Each row was made from one small tree. The marks that hang from a mark follow it in brackets, in alphabetical order. Every link used is in the known rows. Write each row's tree.
Known rows:
vesevu[banor[dilek] tasul tibusa[tola]]: [ -2  50 -12 -45   4 -19 -27  34   5   4   4   6   8  -4 -21  40  -5  -6
  20]
tibusa[tola vesevu]: [  8  37  21   3  21 -16   6  -6   4   9 -10   5   7  -7 -15 -17  24   9
  17]
pali[banor tasul]: [-19   0  -7  -6  32  11 -15  23  21 -16 -15   0  -1 -23  12  15  -8  -5
   2]
tasul[vesevu[banor]]: [ -5  36   0  -4  18  -2 -18  19   6 -21  11  -1  -1  13 -11  25 -10   2
   3]
banor[vesevu[tasul tibusa]]: [-16   0 -26 -38  -4 -18 -14  10  -9   7 -17  -6  -3  -8   2  31 -21  -7
   0]
dilek[banor]: [-13 -24  -9   4  -6   3   3   6   3  -3   8   2  -2 -15  -1   8 -12  -4
  25]
tasul[vesevu[banor tibusa]]: [-19  32 -10  -6   9  -4  -6  22   4 -19   5  -8   2  19  -9  24 -12   3
   7]
banor[dilek vesevu[tasul tibusa[tola]]]: [ -7  21 -22 -57  -1 -18 -29  22  -6   8 -11  -2   3 -36   0  44  -8  -9
  23]
dilek[banor ropi]: [ -2 -47 -11  16 -10   4   1   2  15 -12  10  -1   2 -24   2  15 -15  -2
  45]
vesevu[tasul]: [  5   5   1 -15   7 -13  -6   7   2   2   3  16   2   5 -14  15 -18  -3
   0]
pali[banor[dilek] tasul[vesevu[tibusa]]]: [-23   8 -20 -16  33  19 -13  46  28 -34  -4  -6   5 -26  16  39 -22  -3
  37]
vesevu[tasul tibusa[tola]]: [-11  19  -2 -28   8 -26   1   6  -3   5  -4  15  10  -7 -15  11  -4  -3
   9]
tibusa[tola vesevu[banor tasul]]: [ 11  70  17 -18  30 -30 -19  10   8  12  -5  17   5  12 -38  13   5   6
  10]
pali[tasul[vesevu]]: [-13  10   1  -1  33  -1  -6  20  14 -36   3  22   5 -14   8  11 -14   2
   8]
banor[dilek[ropi] vesevu[tasul]]: [ 21 -16 -23 -31  -6  -4 -38  19  11  -3  -2  -3  -1 -31   5  55 -26  -9
  33]
pali[banor tasul[vesevu[tibusa]]]: [-34   4 -14  -8  38  11  -3  32  24 -33 -12  -4   5 -14  13  24 -19  -1
  18]
banor[dilek vesevu[tibusa]]: [-10  -1 -31 -33 -19   4 -18  18  -6   3 -12 -24  -6 -22  18  33  -6  -6
  18]
dilek[banor[vesevu]]: [-19 -26 -24 -15 -10   2 -18   6  -6   0  -6 -13 -10 -35  12  27 -14  -8
  19]
tibusa[tola vesevu[banor]]: [  5  64  17  -3  22 -17 -13   5   7   9  -8   0   4   6 -24   0  24   9
   9]
banor[dilek[ropi] vesevu[tibusa[tola]]]: [  1  -8 -28 -29 -17  -3 -24  13   4  -2 -12 -22   8 -47  17  37   8  -7
  39]

Write each row's tree:
[-18  18 -19 -47   3 -27 -18   7 -11   9 -19   0   2 -26  -3  28  -4  -7
   3]
banor[vesevu[tasul tibusa[tola]]]
[-20  51  -3 -14  17 -13 -11  17   2 -19   3  -3   9   1 -14  19   5   2
  11]
tasul[vesevu[banor tibusa[tola]]]
[-30  -6 -27 -43  -2 -24 -16  11  -8   5 -10   2  -1 -41  -3  35 -17 -10
  27]
dilek[banor[vesevu[tasul tibusa[tola]]]]
[-21   7  -3  -1  47  13 -16  29  26 -36  -5   3   4 -22  11  25 -19  -1
  13]
pali[banor tasul[vesevu]]
[ 21   7 -11  -3  -9   9 -30  24  20 -11  13  -9   1  -5  -4  38  -6  -2
  29]
vesevu[banor[dilek[ropi]]]
[  1 -25 -34 -22 -24   6 -20  16   6  -5 -10 -25   0 -29  20  40  -7  -6
  35]
banor[dilek[ropi] vesevu[tibusa]]
[ -1  32 -19 -37  -5  -9 -24  36   7   1   7   3   0  14 -17  46 -23  -7
  15]
vesevu[banor[dilek] tasul tibusa]
[ 10   5 -19 -46  -3  -4 -37  20  -2   5  -3   0  -7 -23   2  48 -23  -9
  14]
banor[dilek vesevu[tasul]]
[ 24  54   6 -22  15 -12 -25  29  15  10   7   8  -2  18 -29  33 -14   5
  26]
tibusa[vesevu[banor[dilek] tasul]]
[-25   7  -8  -4  24  -5   6  24  13 -33  -5  15   7  -8  11  13 -16   1
  12]
pali[tasul[vesevu[tibusa]]]
[ 19  49   4  -6   7   1 -20  21  13   8   3  -8  -3  13 -16  19   5   8
  25]
tibusa[vesevu[banor[dilek]]]
[-14   0 -36 -51   3   5 -33  32   7   6 -17 -27  -5 -24   8  60 -30 -10
  24]
pali[banor[dilek vesevu[tasul tibusa]]]
[-23 -52 -37  -7 -25   0  -7   8   5  -7  -9 -23  -4 -35  18  34 -18  -6
  41]
dilek[banor[vesevu[tibusa]] ropi]
[ -9  11  -8 -11  42  23 -27  42  32 -37   2  -1   4 -31  14  40 -21  -3
  32]
pali[banor[dilek] tasul[vesevu]]
[-19  41  -7 -19   0 -14 -10  13  -2   2  -7  -5   4   1 -12  10  16  -1
  -1]
vesevu[banor tibusa[tola]]
[-23  14 -19 -31  -5 -14 -13   1 -13   6 -22 -16   1 -29  10  12  14  -4
   2]
banor[vesevu[tibusa[tola]]]
[  9  19 -10  -5  23   6 -37  45  34 -44  14  12   5 -20   2  51 -20  -1
  35]
pali[tasul[vesevu[banor[dilek[ropi]]]]]
[-14  47  -7 -35   8 -28 -17  20  -1   6  -4  10   7   6 -25  25  -4  -5
   0]
vesevu[banor tasul tibusa[tola]]
[-15 -22 -22 -31   0 -11 -24  12  -3   3  -2   4  -9 -30  -1  41 -32  -9
  19]
dilek[banor[vesevu[tasul]]]
[ 35  31   3  -9  11  -9 -26  27  30   1   9   6   3  11 -28  40 -18   5
  45]
tibusa[vesevu[banor[dilek[ropi]] tasul]]
[  4  12 -20  -6  -3   4 -17  33  22 -27  16 -14   8   2  -3  47 -17   0
  44]
tasul[vesevu[banor[dilek[ropi]] tibusa]]
[-11  55  -8 -25  11  -5 -22  32   8 -17  11  -7  10 -10  -9  35   2   0
  30]
tasul[vesevu[banor[dilek] tibusa[tola]]]
[-18 -46 -36 -23 -15 -13 -11  12   6  -3  -7  -5  -3 -32   3  48 -36 -10
  43]
dilek[banor[vesevu[tasul tibusa]] ropi]
